Each row comes from the steps of one path. Every step used is in the known rows, and no mark comes twice. Write the path behind each row, first mark first.
In the rows, zero is written as 128.
Known rows
ruve, dopu, tebe, fanep, kibis, rudu: [ 84  86 124 132  51 124 194 165 185  41 109  79 120 133 147 148 169 158
  90 122 113  51 171 128 116 113 148 141 121 159  88 122  90  97 151 115]
rudu, kibis: [170 138 145 152 139 133 141 145 153  66  98 110 139 124 143 137 176 135
  90 123 127 109 115 152 104 113 105 144 108 140 135 121 115 156 139 132]
sisolo, fanep, pipele, sepo: [123 127 148 147  73 127 165 104 161  79  70  99 115 133 133 118 184 135
 118 112 123 141 141 154  99 100  47 156 102 139  75 110 105 167 142 146]
pipele, rudu, kibis, fanep: [170 127 152 151 120 153 127 152 141  65 109  86 153 152 162 163 189 149
  57 101 134 140 107 137 113 111 105 147 113 139 162 125  99 173 127 142]
ruve, dopu, pipele, rudu, tebe: [122 105 184 130 119 129 221 141 193  87 126 111 148 135 226 153 186 144
  60  89 115  89 146 139  79 139 109 200 138 121 125 125  90 138 131 139]
sepo, pipele, rudu, kibis, fanep, ronu: [187 141 162 149 114 139 140 137 111  60 106  99 143 146 178 175 163 152
  44  90 123 154  81 156  87 110 101 191  82 118 185 147 110 182 125 129]
ruve, dopu, tebe: [129 141 154 146 111 156 195 165 165  55 112  80 136 125 157 140 160 152
  97 120 111  86 159 129  94 113 102 151 149 160 110 121 102 115 150 123]
ruve, dopu, tebe, fanep: [135  94 152 142  82 137 202 166 166  52 115  92 134 133 146 136 162 149
 100 107 114  59 196 124 101 109 137 144 149 157  87 131 100 102 149 130]
pipele, sepo: [140 152 150 150 127 135 168 105 179  84  65 108 128 146 158 126 185 120
 120 108 133 127 132 137 106 120  91 153 122 142 111 115 110 154 138 141]
ruve, dopu, pipele: [139 102 180 136 116 122 201 117 173  61 111 108 134 121 189 125 171 160
  82 119 118 121 145 137  70 124  92 189 118 148 111 124 108 128 152 123]
ronu, fanep, pipele: [122 133 162 155 127 129 132 127 195  80 103 108 112 126 125 133 166 144
 111 121 124 126  81 163  94  95  43 158 100 140  82 106 107 153 156 129]
pipele, dopu, ruve: [144 108 157 184 120 122 176  74 178  79  89 116 134 137 190 126 152 150
 119  97 128 141 131 128 113 121 107 142  94 134 118 122 117 131 200 126]
ruve, dopu, pipele, fanep, tebe: [177 110 181 140 113 114 185  93 153  90 116 120 129 130 157 138 189 151
  75 120 120 129 149 149  83 125  41 171 142 118 117 104  97 147 144 144]
dopu, pipele, rudu, tebe, fanep: [138  61 161 137 106 115 196 148 189 117 131 132 149 150 192 148 186 126
  71  73 137  73 161 136  99 134 138 181 139 115 103 128  93 147 124 163]
sepo, pipele, rudu, tebe: [140 165 158 143 125 133 190 159 184 117 110 131 151 137 182 161 183 128
  71  74 126 115 137 153 101 122 117 190 142 119 147 134 106 158 133 147]
dopu, tebe, fanep, kibis, sepo: [ 94  86 178 141  62 136 167 154 180  77 102  96 141 167 116 151 160 108
 103 111 123  71 148 126 121 120 125 125 123 159  69 124 105 124 153 126]
fanep, kibis, sepo: [ 96 127 187 149  91 125 147 120 193  79  88 111 145 154 134 150 178 106
 104 130 122 120 100 148 115 118  94 139  92 148 100 118 105 145 158 115]
sepo, pipele, fanep, tebe: [191 166 158 153 119 113 148 115 147 122  98 133 131 132 120 146 184 133
  86 104 126 158 136 164 107 107  50 162 140 111 138 112 110 166 145 148]
sepo, pipele, fanep: [152 165 166 145 121 114 158 126 162 102 102 128 132 136 126 138 169 144
  92 111 128 148 142 142 102 111  70 177 122 145 144 117 114 162 138 139]
tebe, fanep, kibis: [ 97  92 142 157  94 110 163 128 186  66  96 130 132 134 114 145 175 134
 107 110 126 102 147 149 129 114 122 131  86 147  70 126 108 128 152 129]
sisolo, fanep, kibis, sepo, pipele, rudu: [104 119 199 131  37 123 169 134 173  79 109 103 141 149 162 179 186 120
  55  95 125 161 134 147 113 117 109 170  97 146  84 114 113 172 146 132]
tebe, fanep, pipele, dopu, ruve: [129  71 158 178  87  98 176  79 174  72  87 129 134 143 163 116 151 150
 116  89 129 113 146 134 110 108  85 149  78 127  91 132 109 116 198 131]
sepo, pipele, dopu, ruve: [154 129 163 178 115 119 192  81 171  76  83 124 137 136 195 130 154 159
 104  86 130 164 131 129  99 122 105 177  95 136 135 136 127 135 204 118]
kibis, sepo, pipele, dopu: [155 146 199 136  88 126 191 105 170  84  83 119 148 177 185 137 167 112
 102 107 137 143 126 131  89 101 102 174 119 137 139 127 132 154 178 113]
ronu, fanep: [145 125 160 158 135 136 140 125 201  82 107 108 115 130 148 143 173 133
 115 122 131 122 102 148 102 107 102 144 121 139  86 105 113 156 153 133]
sepo, pipele, fanep, sisolo: [150 171 159 167 116 108 154 128 150  95  98 130 130 130 137 131 184 156
  89 105 117 156 102 146  91 103  55 149  85 160 133 125 112 166 143 143]
fanep, kibis, rudu: [ 99 132 123 150  98 114 139 131 195  74  98 108 124 128 139 143 176 141
 101 137 129 113 101 148 120 116 116 143  95 147 116 112 103 139 159 115]
tebe, fanep: [151  96 142 150 100 115 157 134 177  85 104 127 137 136 127 131 174 126
 111 110 136  95 169 140 113 105 134 137 118 140  94 128 108 131 143 140]
rudu, kibis, sepo: [168 126 184 142 112 130 142 138 159  76  89 104 149 163 151 143 179 102
  86 130 133 101 104 147  95 109 109 142 109 141 139 116 113 163 138 124]
ruve, dopu, tebe, fanep, pipele: [114 103 154 141  76 130 196 163 163  53 110  89 130 128 128 132 159 157
  95 113 109  62 173 136  93  98  80 158 131 157  84 132  94 102 149 127]
kibis, rudu, tebe, fanep, sisolo: [146  91 106 164  77  98 170 161 195 116  94 142 124 148 166 120 195 135
 113 117 135  55 125 159 107 100 147 112  99 132 109 126  93 135 129 146]
pipele, fanep: [145 146 160 149 127 123 141 123 173 104 111 120 135 138 114 134 175 130
 110 117 129 122 137 137 114 113  76 144 121 141 128 103 104 156 132 140]
sisolo, fanep, pipele, rudu, kibis: [153 121 158 142  80 131 136 154 131  62 115  96 135 118 150 156 183 149
  52 100 123 130 122 161 102 100  69 156  94 139  96 112 107 174 128 145]
rudu, tebe, fanep, ronu: [157  88 145 160 103 107 181 138 174 107  95 152 135 143 150 141 159 117
 125 105 126  51 143 176 104 114 137 150  92  99 106 136 104 136 124 137]
rudu, tebe, fanep, pipele, dopu, ruve: [123  65 153 181  90  97 193  96 190  99  83 142 137 156 176 114 157 144
 128  81 126  75 151 150 109 117  92 151  88 108 100 134 103 122 182 134]
ruve, dopu, tebe, fanep, pipele, rudu: [112 106 170 138  76 133 197 174 160  49 133  86 136 133 157 155 167 154
  62  80 108  66 173 131 101 101  87 165 140 160  89 132  80 109 141 142]
sisolo, fanep: [151 110 140 149  78 140 153 133 166  89 110 109 122 121 135 135 176 142
 108 127 134 136 160 155 111 107 111 138 115 141  78 106 119 155 142 138]
fanep, kibis, rudu, tebe: [ 87 131 114 149 101 119 160 146 214 102  90 120 128 139 149 141 184 129
 112 128 122  75 104 163 120 122 120 141 103 121 126 115  98 141 143 118]

Write each row's path
[ 86 138 125 142  99  99 150 139 206 117  98 127 126 151 131 144 188 133
 115 128 122  76 114 153 130 128  94 142 105 121 132  99  89 154 125 127]
pipele, fanep, kibis, rudu, tebe
[188 146 150 162 125 122 133 109 153 121 102 126 129 131 107 148 184 123
 102 116 125 131 134 163 119 106  51 130 142 115 119 101 100 158 141 151]
pipele, fanep, tebe
[120 156 154 154 124 124 163 107 174  83  61 105 126 141 139 117 180 127
 118 111 120 127 108 146  95 104  38 168 102 141 112 121 101 150 146 139]
fanep, pipele, sepo
[166 161 170 149 123 107 156 110 144  95  97 134 128 134 138 147 151 143
  99 108 123 146 110 155  94 110  71 192  85 123 151 123 115 164 126 129]
sepo, pipele, fanep, ronu
[ 88 151 198 135  91 124 189 151 203 109  95 125 158 166 180 177 188 102
  70  85 116 109 109 156 112 130 109 184 112 123 129 130 104 162 139 127]
fanep, kibis, sepo, pipele, rudu, tebe
[185 150 210 135 106 102 146 120 123  78  82 123 140 168 147 155 156 109
  75 115 125 123  85 155  80 111  81 190  77 121 175 124 116 187 118 125]
rudu, kibis, sepo, pipele, fanep, ronu
[192 161 201 143  92 109 148 109 154 130  87 130 139 170 127 149 185 100
  90 114 131 147 125 156 101 110  53 162 142 110 144 105 107 169 146 140]
kibis, sepo, pipele, fanep, tebe
[166  86 148 159  99 108 158 120 155  83  99 138 133 133 135 138 152 128
 114 107 130  93 140 160 104 100 134 149  82 119 100 139 109 131 136 134]
tebe, fanep, ronu
[ 95 131 216 136  90 126 184  96 200  57  78 106 125 175 174 156 170 123
 104 104 119 148  83 144 103 109  97 166  93 132  88 113 128 166 184 101]
ronu, fanep, kibis, sepo, pipele, dopu
[145 145 148 153 116 137 136 116 136  55  51  79 132 159 135 124 189 145
  92 114 124 135  83 150  92 104  29 155  94 137 152 123 103 174 135 131]
rudu, kibis, fanep, pipele, sepo
[168 100 142 157  76 125 152 121 145  80 107 117 122 113 142 145 160 142
 113 126 128 130 136 169 100 103 112 148  81 120  83 118 114 158 132 133]
sisolo, fanep, ronu
[135 110 192 133 115 111 187 108 167  69 117 107 130 133 166 127 175 162
  78 122 120 123 149 129  79 126  63 186 122 145 121 106  98 144 137 132]
ruve, dopu, pipele, fanep
[153  78 115 149  83  94 169 143 183 111  93 144 125 146 166 136 164 120
 121 119 137  39 134 167 105 108 162 151  96  92 131 133  94 141 120 133]
kibis, rudu, tebe, fanep, ronu
[ 92  86 120 136  62 130 181 145 179  62 102  86 125 152 153 141 162 145
 111  98 124  76 152 118 132 109 153 125 121 149  92 118 105 122 179 115]
pipele, dopu, tebe, fanep, kibis, rudu
[169 125 138 153 118 146 127 145 137  62  93  87 141 147 135 139 177 153
  85 128 133 128 105 146 102 108  94 136 108 139 163 125 115 169 135 126]
rudu, kibis, fanep
[142  94 136 152 103 113 180 151 193 113 104 141 143 144 139 134 183 120
 125 104 135  58 173 157 115 113 141 136 130 118  99 124 104 132 129 141]
rudu, tebe, fanep
[150 158 205 135  94 112 156 116 168 111  94 121 144 172 132 141 173 111
  92 121 134 141 130 131 100 110  71 178 122 142 149 111 112 169 141 134]
kibis, sepo, pipele, fanep
[129 120 158 147  65 129 146 142 160  86 123 102 129 120 145 151 177 148
  69 100 126 142 140 156 107  99  65 159 105 140  83 108 100 162 139 150]
sisolo, fanep, pipele, rudu
[140 114 168 143 133 131 182  88 174  85  73 103 126 145 180 117 186 129
 102 101 130 139 119 123  85 131  83 184 125 140 110 118 112 162 144 139]
dopu, pipele, sepo
[161  91 138 157  95 135 168 155 142  83 108 107 131 132 130 144 137 134
 114  99 126  70 148 141 102 108 135 145 112 129  94 140 105 130 136 133]
dopu, tebe, fanep, ronu
[168  95 212 124 114 128 150 133 152  76 119  97 158 168 206 156 180 110
  38 101 141 117  92 127  79 129 108 186 117 140 136 121 103 177 133 141]
dopu, pipele, rudu, kibis, sepo
[152 160 161 143 114 128 191 112 163  76  90 123 141 140 176 136 167 144
 103  94 126 151 134 138  95 100 102 173 121 140 134 134 129 152 182 116]
sepo, pipele, dopu
[139 144 149 150 118 160 186 144 159  78 106  85 139 143 160 134 155 141
 113  96 121 108 140 120 110 105 104 137 146 151 116 126 115 135 181 122]
pipele, dopu, tebe
[164 119 143 161 108 141 137 117 146  88  94 101 136 144 140 142 153 148
 107 130 128 140  91 155 100 102  89 149  86 120 147 135 105 155 142 122]
kibis, fanep, ronu
[151  94 197 139  75 106 139 149 151  67 105 116 155 169 147 158 182 102
  54  90 132  87 122 143 102 101  96 159  95 139 114 127  90 155 130 146]
tebe, fanep, pipele, rudu, kibis, sepo
[220 147 151 150 109 147 135 139 116  80 104  98 144 143 162 179 196 148
  32  88 130 166 105 161  97 108  79 167 136 113 177 132 111 180 143 147]
sepo, pipele, rudu, kibis, fanep, tebe
[147  99 136 148  98 142 166 168 164  83 113  98 134 139 124 137 158 135
 111 103 130  76 174 126 114 108 136 134 150 153  90 129 106 120 147 141]
dopu, tebe, fanep
[152 133 152 147 110 141 146 124 127  44  83  88 144 159 147 128 168 161
  90 116 121 139  83 152  97  87  38 147  90 136 158 129 112 164 171 112]
rudu, kibis, fanep, pipele, dopu
[150 133 135 180 105 146 139 138 156  86  95 106 133 141 143 129 187 164
 101 131 126 153  83 148  98  96  71 112  86 161 131 132 104 156 153 135]
kibis, fanep, sisolo
[145  98 131 176  98 113 180 155 184 111 101 146 136 140 152 126 192 132
 117 103 122  66 137 167 104 107 126 110  97 131  89 133 100 138 129 150]
rudu, tebe, fanep, sisolo
[140 132 176 148 138 134 122 144 170  57 117  94 124 129 154 167 177 139
  61  89 121 119  63 160  96 105  60 165  99 139 101 111 100 174 137 139]
ronu, fanep, pipele, rudu, kibis
[144 127 151 180 134 135 142 131 192  82 101 112 111 120 156 136 188 151
 112 120 122 137  63 156  93 103  83 116  87 153  76 112 114 159 155 137]
ronu, fanep, sisolo
[ 86 104 139 130 107 101 162 124 201 121 110 122 125 149 155 135 186 144
  96 122 125  89 104 143 105 145  84 176 109 117 128 103  93 160 127 132]
dopu, pipele, fanep, kibis, rudu, tebe
[145 113 172 138 128 116 153 109 164 104 116 117 132 140 143 127 172 147
  93 116 130 135 126 126  94 127  63 178 121 143 121 109 107 163 135 141]
dopu, pipele, fanep
[134 135 141 158 102 141 129 132 160  85  93  98 135 147 115 124 169 160
 103 129 129 143  95 154  99  91  32 153 105 143 139 131 101 150 157 126]
kibis, fanep, pipele
[150  91 152 158 102 113 179 150 175 109 116 146 142 144 177 166 170 111
  95  76 132  58 144 166 113 118 153 157 102  96 113 135  93 143 112 148]
pipele, rudu, tebe, fanep, ronu
[120 116 142 149  93 133 178 142 162  79  74  87 123 154 121 125 168 127
 115  88 120  81 157 126 103 108  68 155 135 153  83 125  98 132 141 148]
dopu, tebe, fanep, pipele, sepo
[ 99 114 204 171  81 111 188  69 185  65  70 116 142 167 193 145 159 130
 100  94 120 163 107 131 107 131  96 170  68 133 119 134 127 139 210 104]
fanep, kibis, sepo, pipele, dopu, ruve
[152 162 168 143 121 131 169 143 166  88 114 115 144 128 169 165 176 138
  62  79 129 152 131 137 102 113 110 187 122 146 137 130 110 151 150 145]
sepo, pipele, rudu
[153 131 140 152 114 137 118 140 133  61  87  89 140 147 119 129 171 160
  81 130 122 131  80 159  92  92  38 156  95 142 155 131 110 164 146 121]
rudu, kibis, fanep, pipele
[124 100 138 152  94 108 175 152 187 108  96 142 140 142 122 123 175 125
 117 105 123  58 150 172 103 101  85 151 112 118  98 131  99 130 136 138]
rudu, tebe, fanep, pipele
[127  58 181 128  92 112 227 140 195  82 131 125 145 146 217 149 190 141
  66  77 125  60 185 138  84 131 145 192 140 121 101 129  89 127 121 148]
ruve, dopu, pipele, rudu, tebe, fanep
[157 140 160 158 129 114 141 108 148  97 101 131 133 139 126 144 152 135
 114 120 121 122 110 156 107 112  75 155  85 125 135 115  97 160 121 135]
pipele, fanep, ronu
[ 98  96 182 140  44 128 151 124 181  78  93 104 131 152 130 153 181 115
 103 136 127 132 138 153 117 114 104 131  87 141  63 103 115 158 149 123]
sisolo, fanep, kibis, sepo
[143 115 158 140  94 109 196 159 182 111 114 140 146 145 171 160 185 121
  76  67 137  84 175 149 112 118 148 182 138 118 120 137 104 146 126 153]
sepo, pipele, rudu, tebe, fanep
[ 91  84 186 139  56 133 190 133 176  65  95  91 143 182 146 152 158 112
 110  93 123  77 148 119 121 114 129 123 121 150  77 125 109 129 177 115]
pipele, dopu, tebe, fanep, kibis, sepo
[140 122 213 140 115 128 120 140 177  64 111  93 130 166 166 166 178 109
  59 107 126 113  58 150  91 106  61 162  99 133 111 111  95 182 135 136]
ronu, fanep, pipele, rudu, kibis, sepo
[147 163 157 138 118 157 200 147 149  74  98  90 138 142 167 139 150 152
  98  87 119 134 141 121  95 104 103 171 150 150 130 135 129 145 185 118]
sepo, pipele, dopu, tebe
